In the rows, zero is written as 128.
Known rows, with every step that occurs:
bome vevi sika tuze: [120 118  90 134 160 110 173 159 156 179 186 114  96 100  86  98 126 103
 100 117 151 107  86 105 152]
guke perol tuze: [153 113 169  87 179 133 114  86 124  65  94 151 158 137 129 126 120 119
 115 107 121 106 198  85  87]
tuze sika vevi lufu: [113 109  76  99 174 112 151 143 138 111 166 135 146 128 150 111 109 182
 140 130  84 124 107 176 189]
neso mabi vevi lufu: [ 92 149  62 178  95  99 180 119  77 143 160  99 151 170 151 163 119 181
 124 165 109 193 129 192 195]
mabi vevi sika: [ 97 170  47 158 114 102 190 150 114 166 152 128 117 133 115 166 130 160
  92 166 105 106 108 115 133]
guke perol neso mabi: [143 143 195 132 109 143  61  73  88  63  49 167 140 154 156 146 122 101
 169 128 152 160 194 140  90]
neso perol: [154 105 124 110 131 125 101  80 123 110 128 123 132 123 151 131 106 129
 115 145 103 140 138 112 123]
vufim vevi sika tuze perol: [130 115 101 149 133 171 140 130 139 177 130 135 121 110  88 105 142 114
 111 101 145  98  93 100 133]
sika tuze perol neso mabi vevi lufu: [148 127 163 139  80 145 128 106  94 124 129 110 157 169 155 137 109 116
 168 122 148 186 147 176 145]
perol neso: [136 111 127 114 115 124 111 111 122 101  93 131 136 130 167 114 122 132
 143 158  97 139 161 111 100]
perol neso mabi vevi: [ 95 156 139 158  86 102 130 127  90 115  98 110 139 158 167 171 145 144
 162 163 128 192 164 164 124]
sika tuze perol neso mabi: [159 126 224 126 103 160  50  81 132  98  74 143 141 144 148 102 130  77
 186 111 175 143 161 150  93]
sika tuze perol: [157 108 160 111 146 141 105  86 160 117 126 131 147 114 134  79 121 106
 130 126 139  84 134 132 114]
bome vevi: [114 104  87 126 151  85 171 141 135 135 157  89 112  95 121 116 120 139
  96 160 107 141 109 138 154]
vevi sika tuze perol neso: [177 132 169 108 105 171  84 113 145 131  93 164 119 125 117 103 115  72
 142 110 149  80 128  81  70]
sika vevi bome: [ 93 109  88  99 158  79 193 168 144 128 155  99 153  83 165 138 141 162
  84 139 107 135 100 152 144]
guke perol neso: [157 113 167  99 134 135  93  85 104  66  69 164 142 132 159 129 107 110
 142 136 115 127 191 102  79]
lufu vevi: [112 117  80 152 126 110 136 133 108 131 145  94 115 132 150 104 139 160
  91 169  77 134 124 135 159]
guke perol tuze sika: [165 109 194  73 197 121  75  91 147  61  90 184 148 146 110 138 106 123
 159  75 109  85 172  87  90]
mabi vevi: [ 92 138  74 147 133  84 187 130 119 134 153 102 142 130 153 146 135 172
 106 176  93 134 136 146 145]
vevi vufim: [110 132  89 145 105 128 136 145 144 124 156 124 117 103 115 126 143 172
 108 172 118 143 132 124 146]
neso mabi vevi sika tuze: [ 82 179 105 187 120 110 159 138 119 177 162 129 122 154 119 146 153 127
 138 124 176 134 116 151 154]
perol tuze sika: [139 108 151  87 178 107  92 120 164  97 111 150 140 143 117 127 120 142
 159  99  92  97 141  96 111]
bome vevi sika tuze perol: [156 126 130 117 141 138 142 143 160 165 158 122  99  90  69 105 111  84
  99 109 157  84  76 111 124]
neso mabi vevi: [ 78 165 105 173 110  90 153 117 102 131 131 102 139 152 149 167 149 163
 134 168 130 169 141 186 157]
sika tuze perol neso: [173  99 194  95 123 157  84  94 150  99  92 141 142 122 153  84 118  87
 155 118 137 108 156 110  83]
guke perol neso mabi vevi: [117 158 180 145 105 117 110  96  74  80  75 142 147 163 162 182 129 122
 163 139 146 180 195 157 105]

Rows:
[161  76 145  44 188 133 114 128 137  87 159 123 151 136 143 134  94 151
 140  81  91 149 140 123 156]  neso perol tuze sika vevi lufu
[107 113  85 138 122 109 170 180 150 138 190  86  93  76  87 136 137 162
  90 165 125 170 104 131 172]  bome vevi vufim
[114  95 149  54 200  79 149 183 175 104 141 122 156 104 132 156 135 156
 128  77  99 116 105 120 125]  perol tuze sika vevi bome
[173 117 168  95  95 153  79  92 127  87  65 140 139 122 147 121 108 113
 141 153 103 116 151 113  70]  tuze perol neso
[146 102 136 133 111 185 116 136 132 161  94 141 118 118 107 109 137  95
 138  93 143 122 115  81 100]  vufim vevi sika tuze perol neso
[121 184 146 167 100 135 124 119 128 164 134 136 123 146  98 152 140 108
 137 121 183 108 111 156 126]  neso mabi vevi sika tuze perol
[117 130  79 163 135 133 140 149 126 175 174 117  95 135 120  84 144 123
  94 126 124  98 101 104 157]  lufu vevi sika tuze
[ 93 110  60 170 153 143 175 146 133 191 156 128 117 118 108  98 157 132
 111 106 136 119 101  98 161]  vufim vevi sika tuze
[172 113 165  97 117 150 118 150 150 149 127 127  95  99  89 110 105  64
 124 106 155 108  98  90  93]  bome vevi sika tuze perol neso
[103 109  52 117 155 120 189 137 116 117 170 100 154 119 174  96 121 176
  97 162  94 142 134 170 186]  sika vevi lufu
[151 138 121 143 115 159 108 133 134 162 148 125  99 127 100  90 128 100
  93 120 130  74  92 107 129]  lufu vevi sika tuze perol
[159 143 195 127  94 153  81 136 133 145 106 129  93 120  85 128 118  54
 154  96 196 141 104 128 103]  bome vevi sika tuze perol neso mabi
[113 149  55 164 106 126 137 150 105 163 146 118  92 136 114 122 134 147
  77 160  91 104  98 106 142]  lufu vevi sika
[134 192 154 152  46 146  96 129  95 133  73 143 117 155 110 197 126 113
 148 145 147 142 127 138  81]  tuze perol neso mabi vevi sika
[122 122 192  67 200 140 101 166 167  51 136 160 131 105  99 146 144 157
 144  82 144 115 177 116 123]  guke perol tuze sika vevi vufim
[134 156 117 136 123 132 161 131 144 166 154 135 128 129 103 135 126 115
 107 129 144  77 106 119 115]  mabi vevi sika tuze perol
[118 102  72 140 112  80 166 163 113 150 156  87 127 113 143 140 131 162
  69 145  69 153  74 123 157]  lufu vevi bome
[159 141 133 125 127 157 107 107 155 149 126 159 121 118  99  98 116  93
 116 114 151  56 105 101  99]  vevi sika tuze perol
[102  78  19 162 129 134 196 130  92 158 155  98 146 132 142 114 123 186
  98 147  69 183 111 139 199]  vufim vevi lufu
[122 174 179 156 115 139 116 118  93 127 103 168 126 164 130 161 134  89
 164  97 192 143 172 124 106]  guke perol neso mabi vevi sika tuze
[ 98 121 119  94 190 102 119 142 163  97 137 137 134 110 151 116 134 165
 152 131 103  97 122 165 150]  tuze sika vevi
[124 150 203 152  65 153  99 147 135 118 132 113 125 131 122 155 153 123
 172 128 189 189 153 162 125]  sika tuze perol neso mabi vevi vufim
[104 107 111  85 177  70 153 175 164 122 150 132 145  96 144 150 125 167
 126 108  99 114  75 155 147]  tuze sika vevi bome
[ 90 127  36 172 124 137 171 148 113 178 128 129 110 118 103 134 148 159
  93 139 103 127  96  98 146]  vufim vevi sika
[136 144 207 136  95 136  99 106 120 115  98 117 145 152 157 141 138 100
 176 123 169 160 159 168 109]  sika tuze perol neso mabi vevi
[155 154 187 157  70 176  49 126 107 141  95 135  93 154 113 114 139  76
 147 105 165 131 117 125 109]  lufu vevi sika tuze perol neso mabi
